Known rows, with every step that occurs:
c > x > g: [ -1  13   4 -50   1  -5  -3  22 -18 -31   3  29 -92 -17   0 -31  18  -8
  20  34 -18   2 -10  15  25 -17  12  22]
c > x > j > l > g: [  2  31  -1 -54 -48   4   3  20 -32 -64  30   0 -78 -20  24 -24 -32 -23
  24  14  52 -35 -15  19  11 -44 -43  20]
j > l > x > c: [ 18  14   1   8 -31 -40 -41 -40 -31 -38 -23  23 -15  40 -28   1   3   0
  21   0  32  -7  30  25  -1 -12  -9   6]
x > g > l > j: [  7  31 -29 -41   2  -7 -34  -7   5 -13  33 -12 -37 -50 -29 -15  52 -56
 -54  -2  41  33  -1  26   7  17  33  19]
j > l: [ 18   9  -9   6 -18 -28 -10 -11 -18 -21   6  -2   9   3   0  -3 -12 -17
   0  -9  59  11  24   9  -5 -21  14 -12]
l > g > x > c > b: [ -4   9  -9  -6 -46  47 -48 -35 -16 -16 -22  19 -57 -16  -7 -34  -8  79
  48  60   3 -61  26  12  51  -2 -40  10]
j > x > c > b: [ 19   1  13  43 -32 -28 -63  -9  13   0 -24  14 -24 -10   0 -34   5  42
  -9  25  20 -37  27   6  19  13   0 -24]
b > x > l > j: [-10  24 -37 -25   5  28  19 -23   9 -29 -15   8  33 -15  -1  69  17  -5
 -51   7  49  10 -23  50 -17  64  54   2]
b > x > c > j > l: [ -2  -2  -8  20 -38  -5 -33 -50 -38 -74 -19  24  13  -7 -24 -13 -47  15
  14  43  48   8  14  -7  -4   7  35  -9]
c > b > x > j > l: [ 10  34 -18  55 -38 -37   7 -40 -45 -53  -9 -10  -3   5  10 -26 -62  -9
 -15   8  55 -41  12 -16  26  19  -5 -16]
l > g > x: [-30  11 -23 -37 -15  62  -7 -24 -18   1  14  20 -41 -17   2   7 -16  35
  26  16   6 -19   9  -6   7   3 -23  11]
l > j > x > b: [-12  67  -5  -5   9 -38  -6  16 -17 -10 -15  14 -13 -13  18  41  23 -20
 -43  -6  50  -2 -17 -26 -21  75   4  -5]
b > x: [-12  10  -9   5   0  18  -2 -24  -7 -11  -7  14  21   9  -6  32 -27   2
 -14  -4   2  -1 -13  -6  14  33  30  -7]
x > c: [ 20  -7  18 -13 -29  -5 -37  -6  -3 -22 -14   6 -14   5 -19  -8   8   9
  17  22 -13   6  -3  14  16 -12   0  -1]
l > g > x > b: [-19  56 -18 -24 -18  32  18 -19 -46  -8  -3  29 -57   4  10  38  -8  43
  28  13   4 -33  -1 -32  19  23 -51  17]
g > l > j > x > c > b: [ 36  15 -13  18 -29 -29 -96  -3  32  -4  -9  -8   2 -54 -19 -29  47   4
 -53  25  71 -24  20  46  13  35  24 -13]
l > j > x: [-25  24 -10 -18  13 -12 -32  12  10  -1   0   3   3 -33   7  11  16 -29
 -45  -4  55  11  -8   0 -36  53  32 -10]
x > l: [ 16  -2 -24  -5  -8   7  31 -10  16   4   3   6   0   1  10  32  25  19
 -25  -7  20   4   7  48 -18  -7   6  -3]
b > x > g: [-21  24 -13  -9   0  16  -1 -35 -19 -27   9  20 -40   0 -15  11 -14 -15
 -20  -8  -7  16  -6 -15  27  26  42   5]
b > x > g > l: [  7  23 -32  -3 -11   9 -24 -37   1  -7  36  12 -25 -19 -32  11   7 -29
 -52 -23  10  22   7  12  34  11  52   2]
x > g > l: [ 19  13 -23 -11 -12 -10 -22 -15   7   4  42  -2 -46 -26 -26 -19  33 -28
 -41 -21  11  25  22  17  23 -20  22   7]
g > x > l: [  6  -1 -33 -22 -17  18  32 -37 -21   9 -11  23 -10  -2  -5  25   6  40
  -2  21   9   2  22  30 -22  10   7  -5]
j > l > x: [  1  20 -18  24  -3 -34  -5 -33 -26 -14  -7  20   2  31  -4   7  -4 -10
   1 -20  47 -12  34  14 -17  -2  -8   6]
c > j > l: [ -6  -4 -20  30  -9 -22   3 -19 -28 -40   2   5   7 -22   3 -36 -27   5
   8  24  61   6  27 -15 -28 -16   4  -9]
c > b > x > g: [-16  31 -19  38   1   6  -6 -40 -15 -23 -11  15 -44  -9  -6 -18 -13  19
 -19  16   2 -26  13 -12  54  29  25  -1]
c > b: [ 11   3  -9  46   1  -9  -4  -1   5   6 -20  -6  -6  -6  11 -32   3  37
   3  24  11 -43  21   5  27   7 -16  -2]

Rows:
[-34  -9  -9 -28 -37  61 -29 -36 -31 -39  -4  33 -54 -31 -13 -32 -29  65
  55  72  -3 -19  11 -19  -1   0 -28  20] -> l > g > x > c > j
[ 16  16 -18  -1 -61  23 -58 -51 -36 -39 -16  15 -50 -17 -11 -33 -20  59
  45  51  61 -49  51  22  46 -21 -23  -4] -> j > l > g > x > c > b
[  1   8 -30 -22 -16  55  25  -4  36  -7  29   1 -30 -18  19  43  22  32
 -21 -20  36 -16   6  57  -3 -19 -12  14] -> x > l > g
[-27  31 -14   3  14 -10   6 -27 -19  -7   2  29 -68  20 -12  -9  16  -7
  -5 -13 -15  -2  17  -7   4   6  -7  28] -> l > x > g
[ 12 -11   0  16 -39 -27 -35 -26 -30 -62 -14  13  -8 -13 -18 -43 -20  15
  28  47  44   9  25  -1 -14 -26   6  -6] -> x > c > j > l
[ 17  12 -27 -24   2  -1 -34   5  18  -1  14 -20  25 -41 -21   5  38 -40
 -47   1  48  12  -6  34  -6  24  23  13] -> g > l > j
[-34  25 -13 -42 -39  41  20 -24 -42 -24  25  -2 -69 -15   7 -15 -42   7
  25  10  -4 -24  -6 -32  -3   4 -58  17] -> l > g > x > j
[ -9  45 -27  35 -45  15   0 -35 -27 -57  17 -15 -30 -10  24 -12 -62   3
 -11  -4  71 -61   9  -6  41   6 -28   0] -> c > b > x > j > l > g
[  2  50   7  27  -3 -45   5   8 -17  10  -6  23 -24  11  19  34   9   7
 -28 -28  23 -14   1 -36  -8  37 -11 -19] -> j > x > b
[  0  44  -6  -7 -10 -18  22 -22 -64  -2 -24  32 -29  21  -4  25  -6  28
  28  23 -14 -16   4 -43   8  36 -28   1] -> g > x > b
[ -3  34 -10 -14 -48   2   9 -10 -25 -50  40 -24 -49 -10  18 -14 -42 -32
  -3 -24  64 -15   4  -5  -1 -35 -45   9] -> x > j > l > g
[  7 -17 -19  30 -23 -13 -39 -33  -5 -14  -8  24  -6  -1 -33 -31  18  30
   3  29   1 -13  23  19 -17   0 -19  22] -> g > l > x > c > j
[-19  10 -17   0 -46  45 -40 -47 -20 -84   6  23 -14 -21 -10   4 -48  31
  17  29  67  -9  11   2   8  -7  15   4] -> b > x > c > j > l > g
[ 24  50 -20  34  -2 -41   7 -13 -18  18  -1  21  -8  35  -6  35  39   6
 -25 -32   5 -29  15   5   7  27 -36  20] -> g > l > x > b
[-31  24 -31  30   5 -34   7 -47 -49 -45   6  36 -62   4  -4 -41  -9   1
   6   8  46   4  46 -23 -26  -6  -4  20] -> c > j > l > x > g
[ 10   7 -21   7  -8  -9   9  -6  26  17  13  16  -7 -12  16  33  20  19
 -52 -31  43   3  20  37 -42  11  25 -23] -> j > x > l
[  9  61 -11  34 -10 -63  21 -23 -56 -25 -24  30 -16  53   4  38   8   1
   2 -23  42 -25  23 -10  -4  19 -34  12] -> j > l > x > b
[ 28  15  -6  54 -33 -46 -46 -42 -26 -35 -44  19 -15  32 -14 -33   6  34
  18  27  40 -50  51  31  26  -8 -23   4] -> j > l > x > c > b
[ 15  23 -40  43 -10   1 -28 -44   3  -5  17   7 -27 -25 -21 -21   7   9
 -48   0  20 -20  26  17  61  18  35  -1] -> c > b > x > g > l
[-22   5 -28  45   6 -29  10 -36 -36 -31 -10  25   1  15   3 -27 -23  13
  12  16  53 -16  42 -13 -42   3 -15  12] -> c > j > l > x
[ -2  20  11 -33 -18 -18 -68   3   8 -25 -16   5 -12 -25 -15   4  22 -16
 -27  17  42  15 -13  11 -20  42  31  -9] -> l > j > x > c
[-21  22  -1  12  -8 -27  28 -14 -31 -13  -1   4 -37  39   3 -14 -20 -17
   1 -14 -22 -25  -8 -24 -20  18 -52  23] -> l > x > j
[ 11   9 -18 -68   8   9  19  30  11 -34 -19  18 -20 -33  16  26  51  -1
  -9  50  37  -7 -29  81 -20  23  19  21] -> c > x > l > j
[ 13  21  -1   2 -40 -48  12 -12 -43 -46  17 -21 -22   5   2 -26 -38 -44
  -5 -11  45   4   6 -16 -13 -20 -23  -8] -> x > j > l
[  3  17 -28 -34   4  11  18   3  17 -17  -8  -6  13 -23   4  37  41  -8
 -40  13  47  11  -8  54 -28  30  21   8] -> x > l > j
[ 11  16 -18  15 -23 -35   8 -19 -17   2  22  -6 -22  19 -13 -14   1 -29
 -32 -30  -2 -20   4   4 -13   3 -46  21] -> g > l > x > j
[-13  13  -3 -23 -31 -10  24 -27 -64 -16   0   4 -40   5  -6 -26 -43  -4
  23  25 -23  -6  -5 -42 -14  16 -34   2] -> g > x > j
[  4   6 -31   2  -7  25  31 -33   9  -9  -6  17  23   5   2  62  -2  21
 -38 -11  19   2  -5  43  -4  28  36  -8] -> b > x > l
[ -7 -19  10   7 -22  -2 -25 -11 -13 -42 -22  10 -16 -16 -14 -40  -9  33
  30  55 -10   0   3 -12  -9  -8  -5   5] -> x > c > j
[  0  31 -10  11 -40 -28  13 -38 -50 -56  10  -6   2  17  -1   7 -64 -47
 -18 -20  44   0  -9 -22   1  14  12 -13] -> b > x > j > l
[  0  25 -46  19   5  20  14 -27  15 -27 -35   4  30 -21  13  36  19  28
 -49  32  59 -33  -4  53  10  69  36   2] -> c > b > x > l > j
[  2  20 -11 -14 -50 -36  16 -40 -79 -37   7  -1 -31   6  -9 -27 -54 -23
  17  15  35   1  16 -33 -18  -4 -22 -10] -> g > x > j > l
[ 18  40  15 -21  -2 -31  22  36 -34 -22 -29  34 -45  12  19  19  19  16
  29  34 -15 -31 -26   0  23  11 -29  16] -> c > x > b
[ 27   9 -13 -44 -11 -13 -26  13   0 -11  31  22 -75 -34 -18 -34  42 -20
 -11  17   0   8   0  42  33 -28  19  19] -> c > x > g > l
[ -7  53  -4  28  11 -36  29  -7 -36  -3 -27  32 -23  54   9  37  17  17
   7 -12 -14 -36   1 -20   1  35 -46  22] -> l > x > b
